Each row comes from the steps of one path. Every step used is in the known rows, and no mark comes twice. Write the path behind each row, first mark first.
In the rows, zero is written as 128.
Known rows
d/l/v/k/j/n/u: [151 147 160 147 132 124 175 139 119 185 155 158 151 106 132  98 122 175
 135 123  98 164  70 101 162 104 119 115 133 121  96 119 143 140  88 151
 134 103 100 186 146 117 154 140 115 134 103 140 103 166 173 131 106 134
 177 138 127 115 154 147]
h/f/t/n: [149 154 127 154 138  94 167 108 158 150 156 175 141  78 113 142  54 162
 149 158 127 152  82 115 134  86  98 153 133 134 157 143 165 122 109 108
 189 114 139 162  97 133 138 181 105 109 104 195 124 219 155 157 110 168
 148 155 159  58 105 160]
s/n: [144 178 124 185 129 114 145 114 113 157 130 150 148 132 131 142  93 126
 124 148  92 172  56 121 141 146 119 173 123 123 116 102 108 121 125 157
 166 138 120 155 129 117 141 132  93 132  92 147 124 170 135 146 127 120
 156 143 151 105 149 119]
u/n/j: [145 172 135 175 110 106 156 116 111 158 134 157 159 124 171 114 124 128
 114 123 132 203  76 107 131 109  89 158 112 105  85 119 117 116 114 127
 179 126 117 177 126 133 129 116 112 136  82 167 118 128 118 147 143 149
 163 155 131 111 168 114]
d/l/v/n/h: [188 138 145 189 131 121 159 134 133 176 123 147 121 121 148 111 107 142
 140 132 128 156  39 123 118 138 126 199 138 137 117 121 120 126  82 158
 126 123 132 182 104 163 150 166 150 131  78 106 125 199 162 142 129 163
 216 127 153 128 128 153]
q/n/v/l/d: [165 186 138 180 120 151 142 161 138 147 158 131 166  98 142  96 153 148
 108 118 141 141  58 123 108 148 160 140 139 104 113 113 134 144  66 183
 130 123 107 165 140 112 165 142 112 112 123 121 125 191 182 161 102 155
 210 124 132 171 108 181]
f/t/n/v: [136 177 144 178 132 125 166 120 128 141 167 168 169  74 133 137  87 148
 115 147 128 173  79 105 137 110 116 138 141 102 122 143 129 135 117 117
 177 121 113 166 143 113 119 136  87  97 123 182 121 191 160 173 103 160
 161 122 122  79 123 155]
s/n/t/f/h: [163 140 113 163 127  87 158  91 164 159 134 169 126 104 117 153  72 143
 162 154 124 147  82 131 126  93 109 185 140 153 153 130 142 120  77 117
 183 127 151 174  86 154 134 184 155 112  95 179 163 226 153 129 119 173
 162 158 171  64  79 150]
u/n/d/l/v: [179 172 139 177 110 160 147 143 123 163 146 156 162  95 149  89 141 162
  99 118 138 133  46 129 113 134 147 139 135 115 113 105 115 164  72 176
 120 123 111 181 143 117 166 151 127 111 131 126 125 172 187 160 112 148
 202 123 134 147 119 175]
l/d/n: [169 159 155 174 125 126 149 147 142 146 138 143 149 127 137  94 142 147
 132 129 123 135  37 125 127 180 135 184 131 124  93 128 118 117 102 170
 140 128 111 170 113 127 157 160 124 122  99 118 112 192 158 149 121 148
 195 130 144 160 117 163]
j/n/t/f: [166 138 125 180 128  88 174 107 146 167 126 150 128 113 127 143  93 137
 150 146 113 173  83 116 122 111 112 188 147 140 151 134 144 123  77 111
 184 110 149 169 109 151 129 169 139 142  88 143 158 202 148 134 133 176
 178 160 159  81  99 142]
j/n: [140 156 145 193 116  90 186 129 112 150 132 131 144 127 150 119 141 131
 123 131  87 200  74 110 138 151 122 167 133 111 123 137 153 132  97 119
 183  85 123 159 157 116 142 136  92 173 103 114 128 158 138 147 132 141
 177 152 125 120 142 131]
s/n/d/l/v/k: [172 178 139 162 113 155 155 158 130 177 140 153 158 102 147  92 134 168
  98 127 127 116  54 103 115  98 127 104 144 130 123  99 111 175  66 162
 123 121  87 175 137 119 160 140 151 114 140 145 128 190 181 147 116 136
 191 146 140 131 142 166]
l/v: [157 177 136 173 120 142 165 142 129 158 131 152 149 108 149  94 132 153
 113 126 128 145  54 120 114 125 123 145 122 126 125 114 131 147  80 151
 152 121 112 179 131 128 149 157 135 130 113 132 123 169 172 150 124 146
 187 139 133 130 127 152]
q/n/d/l/v/k: [167 176 144 157 120 155 159 168 137 174 148 142 164  95 145  86 142 167
 102 124 123 108  59 100 114  98 127  96 147 128 125 106 121 174  58 156
 126 114  85 175 142 121 158 146 143 113 139 145 121 196 184 154 113 142
 196 146 136 133 135 172]
q/n/d: [132 179 147 191 139 130 153 133 120 147 161 126 173  93 130 135 120 124
 113 132  99 151  66 111 143 158 144 148 146 103 111 128 112 130 103 145
 165 117  95 155 165 112 125 133  66 113 119 159 115 193 158 181 103 146
 186 120 125 104 121 152]
t/n: [139 170 140 173 137 119 173 124 127 143 141 162 148  91 124 131  65 155
 127 143 121 174  66 111 133 118 102 149 122 123 140 133 153 122 130 119
 172 111 123 161 123 125 132 154  85 122  98 171 101 185 148 172 123 151
 156 143 142  81 146 140]
f/h/n/q: [140 182 124 185 140 106 169 122 122 142 134 141 148  78 124 140  65 130
 119 134 145 167  70 127 138 124  91 171 125 122 162 129 165 113 113 110
 176 129 122 162 113 128 148 155 106 120 127 182 124 194 132 177 120 186
 166 140 168  81 110 143]
m/j/n/h/f/t: [154 135 115 161 133  74 181 106 164 169 143 163 117 102 127 140  91 142
 161 155 114 161  84 114 131  85 113 186 146 141 157 138 146 120  74 114
 193 124 140 175  95 145 133 177 156 121  98 164 169 232 160 126 118 172
 167 157 157  54  72 157]
n/t/f/h: [159 139 116 161 125  88 168  96 167 157 133 167 127  99 122 145  78 145
 161 148 131 150  83 128 123  88 107 182 137 152 152 138 150 121  70 109
 186 119 149 180  87 157 129 189 164 112  98 180 163 225 157 131 119 182
 166 159 164  64  76 154]
d/n/h/f/t: [168 136 122 159 134  78 161 102 172 167 142 162 125 105 126 142  84 141
 167 156 124 141  76 121 127  93 108 192 139 145 141 139 137 118  75 123
 183 127 144 174  78 158 136 190 159 111  93 171 157 235 154 130 115 177
 169 156 165  71  74 160]
d/n: [156 158 151 175 130 113 157 137 135 147 132 144 149 133 139 107 128 130
 134 135 111 147  40 118 140 169 118 186 127 127  92 135 112 111 116 147
 157 124 110 171 114 130 141 155 117 125  92 132 111 183 145 148 128 143
 180 134 141 135 131 142]
l/v/k/j/n: [138 162 150 167 113 108 201 160 124 172 130 150 133 129 149  96 148 153
 110 124  88 175  74  91 145 114 121 124 159 128 139 124 134 155  84 119
 165  93  97 169 158 105 141 123 124 157 131 131 133 182 164 131 131 126
 179 152 121 103 152 142]
u/n/d/l/v/k/j: [146 180 143 145 116 154 182 169 133 186 130 176 141 114 144  86 125 170
  92 118 120 138  54  91 142  86 124 103 163 140 129 101  91 167  88 150
 128 128  75 184 142 101 135 121 159 101 146 169 130 202 188 136 117 123
 177 133 127  87 151 156]
h/f/t/n/j: [139 164 132 161 118  90 165 116 146 148 159 165 157  86 152 122  95 141
 139 139 143 175  97  98 126  65  84 136 115 113 119 136 155 112 100  93
 199 117 126 175 106 145 124 149 109 115  93 199 124 177 136 153 129 175
 153 168 139  80 132 145]
d/l/v/k/j: [138 181 142 141 115 149 189 179 141 182 127 169 140 116 147  77 130 167
 101 118 117 135  57  86 136  75 117  97 151 144 135 101 108 163  80 140
 137 124  78 187 135 109 132 130 167 105 140 165 131 205 190 130 122 125
 172 145 126  91 148 156]
v/n/h/f: [169 135 128 174 137  93 162 110 158 178 129 156 122 116 141 140  91 135
 154 147 124 159  63 120 133 111 114 202 137 146 132 136 135 112  85 132
 170 126 137 179  87 159 136 183 156 126  78 147 146 211 154 137 122 167
 191 148 162  85 103 147]
f/t: [143 162 125 163 123  95 169 116 145 150 141 154 146 104 133 125 105 138
 143 146 116 160  72 115 129 105 106 168 123 128 127 133 142 125  90 122
 188 115 127 169 112 132 131 165 133 120 107 167 141 200 148 137 114 163
 154 153 142  85 101 151]
d/n/t: [182 145 148 188 134 110 160 118 132 163 111 144 124 135 126 125  82 122
 154 144 114 164  46 107 126 150 112 206 138 139 121 124 102 110 103 138
 151 135 133 170  97 163 130 156 133 135  71 132 135 205 143 144 143 165
 187 139 157 109 128 134]
f/t/n/j: [136 169 137 166 117  96 167 122 136 143 155 161 159  89 154 117  97 140
 133 135 140 182  91  96 125  75  84 135 112 108 113 133 152 112 106  96
 194 115 122 173 115 142 121 139 101 119  93 193 116 169 132 155 132 171
 153 164 134  87 144 140]
u/n/h/f/t: [169 138 115 159 133  79 161  92 163 173 138 169 123 105 126 149  74 146
 160 157 125 156  81 124 128  86 103 192 140 145 146 134 136 124  80 126
 184 128 148 172  82 154 138 183 157 115  92 176 160 223 147 130 115 173
 163 157 167  60  83 150]
f/t/n/s: [143 149 145 158 157 112 160 102 125 169 161 149 156  73 104 136  45 166
 146 148 117 175  69 122 167 111  84 158 102 118 121 132 165 107 128 141
 165 128 122 169 106 137 151 171  93 110  94 178  83 189 141 152 107 178
 150 137 152  74 128 141]
v/k/j: [121 182 142 145 122 133 198 167 136 178 121 167 137 124 145  97 115 153
 106 125 107 157  62  80 148  81 105 112 147 145 132 111 107 146 100 124
 159 122  77 180 135 108 113 122 158 112 129 178 130 202 170 131 126 123
 157 149 124  68 157 136]
k/v/l/d/n: [186 165 147 175 131 133 144 154 152 143 139 135 142 134 140  87 158 143
 128 118 141 120  30 130 120 179 148 171 137 126  98 123 119 124  78 186
 127 127 108 170 101 123 175 164 138 126 109 105 110 195 169 148 119 148
 212 127 150 186 114 174]
h/f/t/n/q: [143 181 121 179 147 102 165 119 133 151 144 145 147  75 118 141  64 129
 123 138 144 160  79 122 135 111  91 174 133 122 167 135 167 115 110 107
 190 130 126 159 106 127 149 165 110 112 128 187 132 206 131 168 122 194
 166 145 172  71  96 151]

Which path is each row?
[126 176 140 174 124 102 156 143 129 147 158 126 173 110 160 109 138 113
 132 125 110 173  89  96 130 108  99 132 116 101  94 120 137 109  95 116
 188 119 109 169 139 138 123 128  84 131  81 166 110 156 129 158 137 151
 170 160 126 119 148 130]
q/n/j
[159 169 141 184 112 142 155 139 121 145 155 148 173  78 142 113 112 153
 107 128 133 152  52 118 128 130 145 137 129 105 113 115 131 145  94 150
 132 109 111 170 147 115 145 144  94 103 129 150 118 189 180 180 101 157
 181 125 133 122 122 174]
h/n/d/l
[174 142 118 170 134 101 160  97 145 174 120 166 128 115 123 149  71 142
 146 148 126 169  72 125 123 109 104 197 144 147 144 125 123 121  94 130
 173 130 150 173  93 150 131 169 148 125  80 159 152 198 143 135 133 171
 171 153 169  72 106 135]
u/n/t/f
[136 181 130 182 111 105 149 121 115 153 140 147 161 124 164 122 121 116
 121 131 118 189  79 102 131 107  99 150 109 105  90 107 116 112 111 127
 183 134 114 170 129 133 126 115 100 132  85 167 123 142 122 145 142 140
 158 160 135 114 163 116]
s/n/j
[144 176 157 187 127 133 158 135 121 144 153 151 172 110 150 117 136 127
 110 135 119 164  54 108 142 158 130 161 140 101  83 139  96 127 116 142
 159 130  98 173 146 114 123 127 103 105 114 145 119 174 157 163 112 146
 183 111 115 126 130 147]
d/n/v
[141 180 146 145 118 152 187 175 139 178 135 174 144  99 140  87 115 175
  97 122 123 132  57  86 141  77 122  90 159 140 141 104 105 164  87 138
 131 124  75 182 140 104 132 126 150  98 150 177 125 213 196 146 112 129
 173 137 128  82 148 164]
h/n/d/l/v/k/j
[139 186 125 185 146 108 168 124 123 147 141 141 149  79 120 137  66 127
 118 134 142 166  73 120 134 121  90 173 130 118 161 132 163 116 116 109
 185 128 122 158 115 125 146 156 102 116 127 180 124 197 127 171 125 191
 166 141 166  78 108 147]
f/t/n/q
[147 148 149 145 154 112 158 100 130 163 165 171 154  78 106 136  50 174
 159 147 118 165  73 115 159  98  96 141 110 123 104 136 159 110 122 137
 160 116 123 176 111 135 141 168  91 109  79 186  89 181 151 152  97 158
 150 137 146  78 138 143]
f/t/n/u
[158 143 156 164 147 127 146 124 118 182 150 134 159 100 130 103 110 153
 133 131 113 161  39 130 171 153 102 176 105 119  84 127 144 109 113 173
 141 132 106 183 113 133 170 168 116 126  92 126  80 162 148 135 107 167
 190 121 146 133 136 147]
l/v/n/s
[171 133 118 161 135  85 164  97 175 155 136 164 120 108 126 140  95 142
 164 144 134 139  72 132 129 101 111 185 146 156 147 141 149 117  62 118
 183 119 145 181  77 153 142 195 173 122  99 165 153 224 158 128 117 179
 180 152 168  81  76 162]
k/v/n/t/f/h
[166 154 148 171 122 123 150 145 134 161 135 149 146 121 150  88 151 142
 124 130 117 142  31 124 138 159 123 177 133 129  95 132 130 124  98 157
 149 116 111 181 119 122 163 163 126 137 101 110 110 169 161 137 115 146
 205 126 141 152 132 163]
l/v/n
[137 166 136 167 111  93 167 119 135 139 148 160 158  88 158 121  96 142
 135 135 143 182  89 103 129  79  84 133 107 113 114 130 153 110 104  96
 186 115 122 177 114 146 123 137 106 124  94 195 115 166 137 161 128 167
 152 163 137  91 146 136]
f/h/n/j
[181 133 121 156 126  89 154 112 174 172 149 164 128  97 131 124 101 151
 161 151 131 128  70 126 122  87 117 182 142 145 140 133 146 130  58 134
 167 124 146 181  80 155 153 197 166 109 101 156 157 233 170 127 107 179
 184 152 166  91  70 178]
d/l/v/n/h/f/t
[126 185 148 185 139 131 156 141 120 145 169 133 184  95 139 129 127 122
 113 137  98 165  76 105 141 143 131 135 145  95 103 130 113 131 106 137
 171 126 100 162 168 110 121 124  70 109 110 156 115 178 156 175 108 140
 178 117 114 110 128 144]
q/n/v
[167 139 124 149 128  84 178 119 172 182 141 168 117 103 129 129  96 158
 154 150 119 138  87 108 127  63 109 156 157 151 161 131 141 143  55 116
 177 118 132 176  93 148 141 178 173 118 115 171 166 240 169 121 114 168
 173 163 158  61  84 165]
l/v/k/j/n/h/f/t
[149 183 137 188 111 132 168 154 123 155 146 140 157 113 155 106 153 125
  97 118 128 176  63 106 128 126 148 132 149 104 115 126 124 150  78 144
 148 107 102 171 152 102 144 117 110 124 134 129 137 178 176 148 110 144
 195 124 117 140 133 155]
k/j/n/v/l
[157 152 139 191 154 107 166 128 131 166 132 127 130 118 127 144  77 126
 152 141  98 167  69 113 122 131 117 183 138 131 138 118 123 115  92 140
 154 126 132 161 120 165 125 155 109 132  64 138 121 210 142 161 135 154
 189 140 152  90 130 127]
q/n/h
[139 160 131 161 112  89 166 116 145 142 152 165 157  84 154 126  94 146
 139 138 147 175  95 107 127  71  83 134 112 117 120 133 158 110  98  92
 190 115 128 179 107 147 123 147 113 118  95 200 121 172 140 158 125 172
 152 167 142  84 133 142]
t/f/h/n/j
[175 142 147 193 142 109 168 122 132 165 116 144 119 133 138 132  85 131
 148 139 120 166  47 117 122 147 115 210 133 138 118 128 106 111 102 145
 143 131 130 172  99 169 127 159 142 128  68 127 125 206 143 150 139 159
 194 133 153 106 131 129]
d/n/h
[178 184 128 179 125 147 154 154 148 144 138 131 143 118 150  90 157 152
 112 107 157 138  46 129 102 145 156 144 130 121 124 107 143 142  51 188
 132 118 109 168 114 116 175 159 149 134 121 109 123 184 180 152 114 152
 212 135 142 178 113 178]
k/v/l/d
[143 177 143 139 120 146 187 170 147 179 142 179 141  96 134  88 111 177
 103 126 124 126  63  87 139  67 120  91 164 142 145 109 109 166  82 134
 138 123  79 182 134 106 132 134 154  91 152 184 130 225 196 139 110 136
 170 139 130  74 135 171]
f/t/n/d/l/v/k/j
[175 151 155 167 156 133 143 129 133 168 153 124 154 111 123 102 118 154
 136 121 132 144  37 134 158 168 121 170 109 118  88 120 136 109  96 195
 126 140 103 176  99 132 180 170 127 121  98 121  79 180 155 143 111 167
 197 121 152 158 123 156]
k/v/l/d/n/s
[168 177 143 160 111 157 165 163 133 174 139 151 160  97 152  85 141 171
  96 122 135 118  54  99 111  93 124 101 141 129 123 106 119 176  59 154
 126 113  85 180 138 122 155 145 160 113 142 145 128 189 185 149 116 145
 194 146 133 131 138 170]
n/d/l/v/k
[169 181 132 177 112 145 150 156 139 150 136 136 151 109 146  90 146 153
 112 115 148 147  50 126 102 143 151 154 124 117 119 110 144 140  67 181
 132 117 114 169 123 120 167 153 136 124 117 117 129 187 177 149 111 157
 203 137 140 168 113 175]
v/l/d
[133 175 141 174 117 108 169 129 125 143 148 156 162  95 160 114 102 137
 123 128 139 191  86  94 125  87  87 133 108 105 107 129 147 112 115 101
 187 115 115 173 125 139 119 130  94 126  89 183 107 154 132 163 138 162
 158 160 128  97 162 131]
t/n/j
[149 139 142 141 149 105 158  95 139 162 162 175 153  73 107 145  48 180
 164 149 125 158  76 125 161  93  96 140 110 132 112 135 165 108 113 133
 156 116 128 181 104 140 143 175 103 109  81 193  94 185 159 154  91 160
 149 140 154  75 128 144]
t/f/h/n/u
[166 171 145 177 106 154 165 159 127 163 148 152 156  97 151  80 156 162
  99 114 126 136  53 117 120 126 154 125 145 115 123 108 123 166  63 161
 126 112 104 181 154 111 159 144 125 117 143 122 130 184 199 154 112 145
 204 126 124 142 117 180]
k/j/n/d/l/v
[140 144 154 179 142 103 171 113 103 174 148 122 157 104 130 125 104 146
 132 132  93 202  69 120 171 148 101 169 104 106 103 130 160 114 113 146
 165 110 115 168 139 129 156 150  91 152  94 129  93 155 133 141 119 164
 171 139 135 110 142 125]
j/n/s
[165 132 121 160 126  84 162  98 169 159 135 167 126 103 123 141  87 143
 164 149 129 145  74 131 129  99 108 191 142 153 143 143 150 116  74 113
 183 118 149 181  83 155 136 192 163 114  95 170 158 225 156 125 116 183
 174 153 167  74  76 160]
v/n/t/f/h
[138 190 128 192 141 115 169 130 110 145 130 133 154  84 130 135  71 125
 109 131 140 175  64 120 138 135  92 170 122 115 155 123 157 113 122 116
 173 130 115 158 123 123 146 143  96 127 123 171 116 179 128 182 126 179
 168 138 163  91 126 136]
h/n/q
[157 178 156 165 122 144 164 158 133 164 146 151 165 108 151 101 139 156
 102 130 127 136  58  93 128 120 119 121 149 119 101 126 103 155  89 147
 142 124  78 173 139 116 137 128 145 109 132 152 123 190 166 151 114 143
 188 134 125 127 143 158]
l/d/n/v/k
[139 154 150 165 157 123 162 109 114 169 154 144 160  79 112 133  50 163
 136 141 117 184  63 120 168 124  87 157  97 115 115 128 160 107 135 147
 158 128 115 170 117 134 149 162  87 116  89 169  74 174 139 159 113 171
 156 133 147  83 146 130]
t/n/s
[157 185 140 192 138 125 153 146 122 149 132 122 153 110 135 108 125 119
 111 118 142 148  47 128 131 177 116 196 131 115 123 124 134 111 104 151
 156 140 107 164 117 124 162 151 123 122 123 133 123 187 133 161 129 180
 200 128 162 142 104 154]
l/d/n/q
[166 145 135 183 147 101 177 107 139 162 130 162 115  97 121 152  35 152
 154 151 128 176  72 113 117  98 101 186 134 138 157 131 138 119 104 120
 161 121 145 164  96 169 123 167 126 120  76 164 127 223 145 159 131 174
 172 144 160  59 125 137]
f/t/n/h
[117 187 148 149 130 138 190 172 135 175 141 161 152 114 141 102 121 148
 102 127 100 151  70  76 153  86 114  98 163 131 127 113  97 151 100 126
 157 128  70 176 152 100 110 111 134 100 135 182 126 207 175 142 116 121
 164 135 116  71 153 142]
q/n/v/k/j
[171 179 136 176 113 145 147 148 144 143 154 149 158  87 140 103 131 163
 112 123 158 143  59 128 108 131 152 140 136 111 124 119 144 145  68 171
 130 120 114 170 125 117 165 149 124 107 130 137 130 199 187 161  97 164
 201 126 138 156 103 186]
f/h/n/v/l/d
[166 147 117 178 139  96 157 100 150 179 128 159 122 119 132 158  68 135
 151 153 117 162  75 121 129 102 115 193 134 145 146 118 123 119  89 138
 170 139 142 169  92 157 133 172 145 123  79 160 152 211 150 142 128 154
 174 154 168  70 109 132]
s/n/h/f
